What can hang from each mark
j505: j218
j124: j228
j200: j218 j265 j282
j523: j218 j265 j282
j388: j218 j265 j282
j933: j228 j265
j265: j200 j523 j933
j282: j200 j388
j218: j388 j523

Each row was made from one small tree. The marks that hang from a mark follow it in brackets, in the order of their numbers. Every link used is in the known rows. Write each row's tree.
In the rows, 128 means zero.
Known rows
j200(j218 j265): [ 96  90 123 131  83 142 142 123 150 122  89 138 164 155 121 132 122 113
 123 132 131 119 115 117 148 120 124 158 142 121 133]
j282(j388): [113  69 134 114  96 150 151 125 119 110 104 110 142 146 151 146 125 117
 154 138 129 110 101 123 162 122 119 185 144 131 104]
j265(j200(j282) j523 j933(j228)): [113  70 134  89  55 135 101 117 117 144  65  61 127 169 137 150 121 150
 103 118 152 102 110  96 155  92 136 167 135 139 135]
j388(j218(j523)): [117  79 124 135  75 123 128 127 125 107  70 115 147 143 132 140 121 129
 118 125 123 110 115 132 154 105 126 156 143 128 123]
j200(j218 j265(j933(j228))): [ 98 100 116 108  74 135 128 121 172 132  81 112 130 168 107 147 143 151
  88 121 134 116 122 111 150 113 130 148 144 120 162]
j200(j265 j282(j388(j218))): [100  77 127 131  59 138 120 121 137 101  75 171 155 162 142 123 138 126
 136 142 122 117  94 116 153 121 127 214 144 121 100]
j265(j200(j282) j523(j218)): [110  81 140 121  64 129  94 113  67 135  54  75 156 161 167 140 111 125
 133 126 142 100 114 102 150  87 129 166 135 144  97]
j282(j200(j265(j933)) j388(j218)): [110 108 115 126  56 144 111 125 144 101 104 142 133 167 145 147 153 118
 112 135 124 116  80 102 152 130 132 191 145 118 115]
j282(j388(j218(j523) j265(j200))): [104  86 122 131  46 141 111 129  95  91  79  44 169 156 151 136 120 114
 130 129 123 117  87 104 161 123 123 202 146 120 103]
j282(j200 j388): [115  91 131 114 117 151 145 125 114 108 118  86 140 157 144 151 113 101
 157 143 130 109  86 112 166 120 120 183 142 126 100]
j265(j200(j218(j523)) j933): [115 109 131 133  61 122 126 125 105 133  77  37 152 158 118 149 128 124
 111 117 140 112 109 107 146  99 132 170 144 135 145]
j933(j265(j200 j523)): [ 96  52 133 106  48 144 115 127 130 134  82  84 157 152 166 154  87 121
 131 125 161 106  96 111 134 115 127 143 133 132 114]
j523(j218(j388) j265(j200)): [103  81 137 130  45 135  81 120 101 134  54  63 145 159 163 154 113 107
 123 123 134  97  99 100 137  94 127 167 139 122  83]
j388(j218 j265 j282): [115  81 113 146 120 147  97 113 127 112  78 126 132 153 151 137 148 106
 134 126 112 123 102  95 135 112 130 179 138 113  97]
j218(j388 j523(j265 j282)): [115  63 134 134  50 121  95 123 142 127  56  69 150 146 155 134  88 104
 106 133 130 100 120 136 122  99 115 151 139 113  99]
j523(j265(j933) j282(j200 j388)): [125 100 130 133  76 137 105 122 152 125 106  92 117 166 169 151 128  93
 118 143 124 107  93 113 132 106 124 174 137 118  96]
j218(j388(j265(j200)) j523): [110  74 126 124  59 147 104 129 104 121  69   4 178 154 147 145  88 105
 117 123 142 110  92  93 146 113 119 177 144 114 108]
j200(j218 j282): [110  89 134 139 132 121 138 116 128 133  72 118 150 163 114 132 122 113
 145 135 127 117 115 119 142 111 128 180 139 130 127]
j933(j228 j265(j200(j282(j388)))): [ 84  60 140  99  88 135 138 118 132 122  73  59 134 175 131 152  93 147
 153 134 153 111  87 114 161 101 124 207 139 125 121]
j265(j200(j218 j282(j388)) j523): [ 94  82 146 119  70 130 111 120  64 122  68  64 170 166 143 122 117 114
 153 138 138 108  96 110 141 116 126 206 136 138 116]
j523(j265 j282): [114  70 132 137  77 141 126 121 164 137  86 125 131 146 158 138 108  97
 120 136 125 108 122 125 133  97 122 148 134 122  88]
j265(j200(j282(j388)) j523 j933): [115  74 142 104  46 139 100 121  86 129  77  73 149 165 165 144 129 128
 128 132 146 102  86  98 148 109 132 205 139 140 114]
j124(j228): [114  84 126 107  97 169 150 123 147 118  85  99 131 143 117 141 122 123
 119 128 128 110 106 134 159 118 120 174 143 129 119]
j505(j218(j388 j523(j282))): [ 96  75 132 126  39 120 112 121 113 105  49  95 148 141 131 141  92 111
 123 126 134  98 132 150 133 101 114 157 140 132 119]
j505(j218(j523)): [106  82 131 116  69 118 144 126 127 106  61 108 156 147 130 149  97 129
 131 123 134 103 118 149 157 108 120 151 144 142 138]
j388(j265 j282): [118  72 118 134 135 158 111 113 128 124  89  94 142 155 156 143 127 102
 139 129 125 121 102  93 144 110 126 170 138 119 103]
j218(j388 j523(j282)): [115  65 130 131  60 130 115 122 116 121  67  70 149 138 138 137  93 106
 117 131 134 103 131 131 134  99 113 156 140 124 107]
j933(j228 j265(j523(j218))): [ 93  64 124  95  84 116  84 116 138 129  52  97 132 168 165 163  96 161
 117 120 148 100 129 133 135 108 118 109 136 127 140]
j933(j228 j265): [ 96  56 124  99 104 136 137 122 177 129  80 106 123 159 131 164  97 148
 128 124 147 110 112 132 150 111 124 139 138 118 139]
j505(j218(j523(j265(j200) j282))): [ 96  86 140 131   9 121 123 125 124 120  53  73 152 150 147 137  91 102
 120 125 134 100 122 139 147  81 122 158 135 138 107]

Which tree is each row?
[ 99  89 121 110  50 137  69 120  98 120  65  98 163 163 171 143  98 113
 111 130 143  97 104 104 132 118 118 137 140 121 104] => j282(j200(j265(j523(j218(j388)))))
[118  74 128 144  85 116  93 117 129 114  52 111 135 154 153 134 130 124
 118 126 118 110 106 127 129  90 130 174 139 118 108] => j388(j218(j523(j265)) j282)
[103  83 128 114  54 145  79 121  61 110  75  34 173 165 193 144 113 112
 137 131 132 106 100  92 151 123 119 171 141 131  96] => j282(j388(j265(j200 j523(j218))))
[108 102 127 132 107 116 116 125 104 119  72  34 159 160 114 141  94 103
 129 131 132 106 104 125 132 117 119 162 143 116 134] => j282(j200(j218(j388 j523)))
[108  98 135 134  75 126  96 118 105 145  61  69 144 168 113 145 136 111
 121 123 142 110  95  88 129 105 137 209 140 126 124] => j265(j200(j218(j388) j282) j933)
[120  95 131 140  52 124  80 114 135 124  77 119 121 163 191 154 143 114
 111 136 117 102 119 121 128  98 121 166 141 126  99] => j523(j218 j265(j933) j282(j388))
[101  74 136 114  37 107  98 129 143 109  35 103 157 155 145 148  88 120
 116 124 132  93 104 149 129 113 121 153 144 122 127] => j505(j218(j388 j523(j265)))
[104 107 130 127 129 136 142 122 103 112 108  74 144 165 125 141 123  99
 157 142 122 113  92 122 154 125 120 185 141 124 118] => j282(j200(j218) j388)
[123  84 135 121  47 144 116 125 156 145  91  86 131 158 156 161 132 114
 104 121 138 107  89  92 143  97 138 162 139 126 107] => j523(j265(j200 j933))
[120  94 130 115  41 135  83 118  86 135  70  74 141 157 177 161 134 130
 103 115 142  99 112  94 147  98 132 145 138 145 115] => j265(j200 j523(j218) j933)
[114  81 127 121  84 147 116 120 116 130 100  90 139 149 162 139  97  93
 122 137 135 103 118 121 139 102 119 132 130 131  99] => j265(j523(j282(j200)))
[ 90  48 125  99  66 132 106 118 163 134  68 105 125 153 154 148  82 139
 112 128 150 103 134 140 128 106 116 116 129 123 128] => j933(j228 j265(j523(j282)))
[101  93 138 134  71 139 133 125 131 140  78  75 151 159 132 139 120  99
 131 126 129 112 101 107 143 104 130 165 136 123 106] => j523(j265(j200(j218)))
[ 84  46 128  92  62 133 107 119 140 117  77  94 129 156 166 144  87 143
 125 137 146 102 126 144 133 114 110 146 133 122 123] => j933(j228 j265(j523(j282(j388))))
[114  92 136 130  72 129 116 124 127 113  92  52 147 161 164 135  86  94
 130 147 126 106 102 138 144  98 112 168 139 118  96] => j218(j523(j265 j282(j200 j388)))
[ 99  87 128 139  96 132 134 118 147 133  72 141 168 169 117 123 122 119
 128 137 133 121 112 117 146 113 128 182 141 124 129] => j200(j218 j265 j282)
[100  99 116 107  55 120 125 123 163 125  66  78 148 170 110 141 125 159
  85 119 137 114 127 129 153 107 125 144 147 120 175] => j200(j218(j523) j265(j933(j228)))
[125  81 116 129 112 148  66 112 133 131  78  81 131 161 155 156 145 108
 115 123 131 114  92  81 114 118 131 180 141 109 113] => j218(j388(j265(j933) j282))
[108  88 136 146  47 139 105 115 110 135  70  80 136 154 168 144 119  96
 120 126 127 105 124 107 143  72 124 160 133 132  75] => j523(j218 j265(j200) j282)
[119 119 124 151  89 123  98 118 164 148  92  97 119 170 141 145 133  86
 102 133 122 113 111 113 119 100 129 150 133 117 120] => j523(j265(j933) j282(j200(j218)))
[ 94  67 121 103  48 134  73 127 128 111  53 111 165 155 162 147  97 108
 120 125 135  98 103 121 121 145 122 144 139 121 127] => j505(j218(j388(j265(j523))))
[111  67 120 132 125 154  86 114 117 118  76  89 144 152 153 145 121  99
 137 128 129 115  94  87 127 118 122 181 139 108  99] => j218(j388(j265 j282))
[102  94 131 122  98 121  99 115  82 101  52  62 141 159 126 146 100 107
 146 124 138  98  97 129 136  93 121 180 140 129 122] => j505(j218(j388(j282(j200)) j523))
[105  90 124 140  95 152  64 107  65 123  63  37 148 162 164 149 127  99
 138 120 131 111  98  72 136  96 125 193 138 117  81] => j523(j218(j388(j265(j200) j282)))
[105 104 132 117  94 126 125 114 124 145  67  59 123 176  94 148 141 142
 112 118 139 113 114  96 156  90 139 188 138 132 144] => j265(j200(j218 j282) j933(j228))
[108  87 131 139  87 139 118 112  88 109  86 110 133 147 164 142 126 110
 144 138 119 106 132 128 156 100 112 173 140 136  88] => j523(j218 j282(j388))
[109  82 136 136 106 104 104 119 103 125  43  65 168 163 113 129 100 121
 133 132 133 108 112 131 128 113 123 182 144 122 137] => j200(j218(j388 j523) j282)
[119  80 126 115  58 117 106 120 177 138  63  65 116 161 146 149 112 141
  77 124 131 103 135 134 141  82 122 133 139 120 136] => j218(j523(j265(j933(j228)) j282))
[105  68 118  82  35 143 104 123 165 131  78 125 135 163 150 147 123 159
  78 121 149 105 118 112 148 114 127 124 140 124 148] => j200(j265(j523 j933(j228)))
[104  89 123 127  62 138  98 121  95  99  93 117 130 150 164 128 121  94
 134 141 119 103 109 127 138 117 118 171 131 126  84] => j265(j523(j282(j200 j388(j218))))
[102 105 125 147 104 137 113 117 110 129  89  72 134 153 118 136 108  78
 134 135 125 107 116 115 127 112 119 166 133 115 104] => j523(j282(j200(j218(j388))))
[ 95  80 129 122  66 128 105 120 130 132  60 139 178 167 142 117 110 123
 117 137 139 114 115 122 129 119 126 161 138 126 135] => j200(j218 j265(j523) j282)
[106  83 131 151  16 129 112 124 125 121  61  75 143 145 147 128 113 104
 102 126 122 108 118 122 140  81 127 167 134 124  89] => j388(j218(j523(j265(j200) j282)))
[112  88 134 135  84 110 121 126 146 129  61  77 165 158 134 135 103 118
 121 130 125 109 114 139 131 108 123 143 143 119 135] => j200(j218(j523(j265)))
[ 99  74 132 111  51 116 116 126 115 104  45  92 157 146 130 151  93 123
 132 122 138  97 113 145 143 116 118 163 145 130 134] => j505(j218(j388 j523))
[120  70 134 137  60 125 116 123 149 131  69  85 149 148 158 134  94 108
 110 134 128 106 125 139 138  88 118 141 138 122 104] => j218(j523(j265 j282))
[114  98 115 144 119 134  62 112 121 133  68  82 136 168 139 147 151 103
 118 122 124 118  97  87 108 125 132 182 141 107 131] => j200(j218(j388(j265(j933) j282)))
[114  81 139 140  46 113 108 124 123 124  44  81 153 164 140 130 112 120
 118 127 129 109  95 117 145  86 135 191 139 123 101] => j388(j218(j523(j265(j200(j282)))))
[107  87 118 148  94 156 101 115  97 112  83  81 138 156 143 136 145 101
 134 121 121 123  94  77 146 100 134 197 135 119  85] => j388(j218 j265(j200) j282)
[ 97  80 120 119  73 139  99 124 141 109  60 110 156 155 141 153 105 103
 130 124 128 106 100 115 138 139 122 161 143 119 119] => j505(j218(j388(j265)))
